Each row comes from the steps of one path. Every step used is in the known rows, and no mark comes twice. Write the path behind each row, first mark first.
(in the rows, 128 means zero)
Known rows:
W > N > V > F > E: [120  89 121 110  54  99 114  75 175 159 121 168 116  86 115 116 154 112
 110 145 117  93 113 198 104]
C > U > Q > W > N: [131 117 124 126 102 113  87  56 127 139  90 161 100 145 146 159 175 219
 127 152 137  97  98 173 160]
N > V > F: [105  63 121 147  70 116 153  84 157 132 146 120 130  97 108 122 127  99
 115 152 119  96 134 182 102]
E > Q > W > F > C > U: [112 135  93 142 149 173 117  97 142  98  92 172 121 164 128 159 169 176
  96 101 131 110 137 160 116]
V > F > C > Q: [124 101 149 148 136  91 155  94 159 110 167 143 125 113  81 139  78  85
 161 119 116 118 166 153 122]
N > V > F > C > U: [123 104 112 135  88 131 138  91 173 123 122 118 126 105 107 150 133 120
 130 159 115 120 136 165 109]
C > U > W > N > V: [130 100 117 139 116 150 131  86 108 169 155 137 101 138 109 145 197 161
 108 202 112  81  86 141  98]
V > F > E > U > W > N: [167  96 131 126 106  71  93  71 114 155 182 158  89  79  94 142 164 132
 143 144 136  90 115 159  99]
V > F > E: [139 100 152 116  60  97 121  88 166 124 121 135 114  81  89 135 128 104
 152 143 137  93 153 165 100]
C > U > N > V > F: [149 106 124 125  81 158 147  65 141 132 159  66  99 122  86 151 156  80
  91 191 116  97 127 189 145]
C > U: [139 124 160 140 103 136 125  80 130 119 130 105  99 132 107 166 154 165
 140 184 129  90 127 136 110]
C > Q > W > F > N > V: [ 95 118 128 158 132 143 141 149 130 124 115 175 133 172 124 143 151 153
  59  67  93  91  95 179 114]
V > F: [121  79 145 142  85  90 142  84 152 118 156 124 109 103 103 123 112 109
 155 154 126  95 147 155 114]
U > C > Q: [133  89 183 134 145 146 147  94 135 122 174 108 108 128  69 162 111 106
 146 140 112 104 129 143 170]
U > N > V > F > E > Q: [125  84  92 124  81 151 139  76 135 127 109 120 132  76  88 103 152  16
  62 144 135 104 150 200 118]
C > Q > W: [101  99 167 145 130 120 132 113 147 120 131 139 129 150 107 173 128 155
 134 106 123  88 126 156 112]
W > F: [138 116 143 161 120 145 142 100 115 108 143 152  97 144 111 140 144 159
 108 124 114  76 132 157 110]
E > U > C: [157  78 159 147 138 109 101  84 111 114 167 107  97 108  86 173 150 157
 146 143 126 102 116 143 167]
Q > W > N > V > F: [ 86  54 100 125  71  82 119  97 183 159 139 174 117 136 135 124 157 143
 117 133 112  96  98 199 134]
U > W: [133  82 133 167 139 117 134 102  94 136 157 140 108 125  85 138 158 142
 150 174 127  71 126 108  92]
C > U > V > F > E: [161 132 168 109  60 176 104  57 153 105 124  99 101 105  92 148 135 127
 107 185 133  86 148 152 117]
V > F > E > U > C > Q: [163 102 197  99 108 132 120  66 154 119 177  86 108  73  69 177 104  88
 143 107 128 120 137 179 152]
E > U > N > V: [162  96 128 171 136 125 119  87  84 126 149 113 106 114  93 163 168 121
  70 140 114  89 109 182 131]
C > Q > W > F: [112 124 161 144 134 161 147 115 136 111 146 152 115 173 113 170 128 166
 104  77 105  81 122 175 113]
Q > W: [104  82 138 146 110 101 108 121 147 125 116 152 121 146 115 158 161 178
 142 121 134  81 123 151 122]
E > Q > W > F: [ 95  95  94 152 131 161 134 102 134 105 110 172 124 157 135 132 164 151
  89  94 130  88 138 177 104]
W > F > N > V: [114 109 112 173 118 124 140 129 109 121 117 179 118 146 123 105 160 161
  66 121  98  85 102 163 104]
W > N > V > F: [104  63 115 138  77  91 139  79 160 154 160 160 107 111 119 105 141 114
 111 159 107  98 114 186 124]
V > F > E > U > Q: [171 106 142 132  79  99  94  32 116 114 103 131 123  45 111 153 123 143
 124 111 151 105 145 195 115]
F > E > U > Q > W: [156 109 140 139 106 108  57  69 106 119  60 158 129  84 130 184 168 209
 114  83 156  89 118 187 119]
E > U > C > Q: [155 102 193 143 158 131 128  79 110 116 190  95 103 113  77 187 117 125
 133 117 123 112 124 153 164]

Write each row's path:
[118  86 129 152  93  46 124 107 140 121 148 160 109 118 109 104 119 119
 152 155 129 105 134 136 135]  V > F > N
[154 120 131 142 108 171 136  85 113 131 128  82 100 138  89 164 179 113
  79 186 111  86 112 165 135]  C > U > N > V
[172 140 162 145 114 142 105  85 105 107 125 148 102 103 105 171 155 184
  89  92 126  80 124 178  90]  W > F > E > U
[ 88  83 120 134 118 110 144 116 182 130 130 149 150 126 103 155 110  96
 124  87 109 114 131 188 111]  N > V > F > C > Q > W
[145 122 122 168 154 126 132 119 119  97 131 184 108 146 101 144 136 162
 122 112 105  94 145 149 116]  W > F > C
[160 122 121 189 171  97 116 116  50 121 177 173  91 142 103 141 172 194
 105 118 115  82 104 118 100]  E > U > W > F > N
[122  77  99 156 118  96  80  56 103 146  95 188 124 115 157 151 186 218
  80 100 130  97  83 215 136]  E > U > Q > W > N > V
[139  91 123 157 129 110 119  77 140  92 157 158 109 119  89 109 106 120
 130 160 119 102 165 136 135]  U > V > F > C
[107 130 149 152 147 120 131 139 126 112 131 188 118 179 119 147 135 166
  95  81 107  87 111 156 130]  C > Q > W > F > N
[134 147 118 140 134 154 105 119 150 104 108 164 105 179 117 188 164 210
 124  99 116  97 124 153 123]  Q > W > F > C > U
[106  87 119 170 107  86 125 131 118 134 100 167 126 122 111 111 159 144
 100 150 114  94 105 139 108]  F > N > V
[114 108 126 150 118 138 121 117 139 114 124 161 109 171 125 158 160 187
 115 100 116  74 117 169 116]  Q > W > F
[136 112 101 126  97 115  99  62 159 113  87 142 125 119 123 168 132 172
 157 129 149 124 144 168 148]  V > F > C > U > Q > W
[100  56  84 130  71  91 113  54 151 157 106 178 132 116 148 115 151 157
 106 123 121 101 107 220 159]  U > Q > W > N > V > F
[192 159 120 148 167 173 123  89 101  98 145 132  78 170  82 167 158 140
  94 146 106 102 136 148 157]  W > F > C > U > N
[166 119 137 100  56 172 119  76 154 137 114  76 108  96  80 155 169  77
  81 173 122  92 126 197 128]  C > U > N > V > F > E
[147 149 126 151 149 195  97 105 130  86 115 161 105 193 117 165 163 208
  84 124 110  87 126 144 133]  Q > W > F > C > U > V
[149 117 149 150 124 150 133  90 108 136 155  99 101 136  89 167 168 156
 151 199 134  78 122 108  93]  C > U > W
[131  89 113 148 117  70 130  94 157 110 142 158 118 108  94 128 109 115
 171 140 123 115 159 143 121]  V > F > C
[ 74  90  73 163 120 139 129 134 123 120  83 204 139 160 147 101 183 147
  47  89 118  96 107 178 110]  E > Q > W > F > N > V
[120  88 131 116  50 125 128  90 171 139 105 123 132  72 102 127 140  98
 111 141 124  85 133 190  82]  N > V > F > E
[121  97 100 184 141 147 146 135  82 140 143 171 115 148 106 104 181 153
  77 143  98  72  97 136  85]  U > W > F > N > V
[110 108 145 152 161 101 122 129 152 115 119 174 131 152  98 173 120 149
 147  87 123 102 136 143 115]  F > C > Q > W
[138 103  96 137  92 141 130  46 143 123  91 126 135  89 117 142 127 133
 120 155 128 126 144 184 130]  N > V > F > C > U > Q
[127 104 102 127  97 104 127  73 170 146 141 158 108 117 116 133 141 135
 125 167 110 121 115 178 126]  W > N > V > F > C > U
[173 156 117 157 141 176 120  56  98  94  93 154 110 137 117 160 139 199
 107 131 121 108 147 160 131]  W > F > C > U > Q
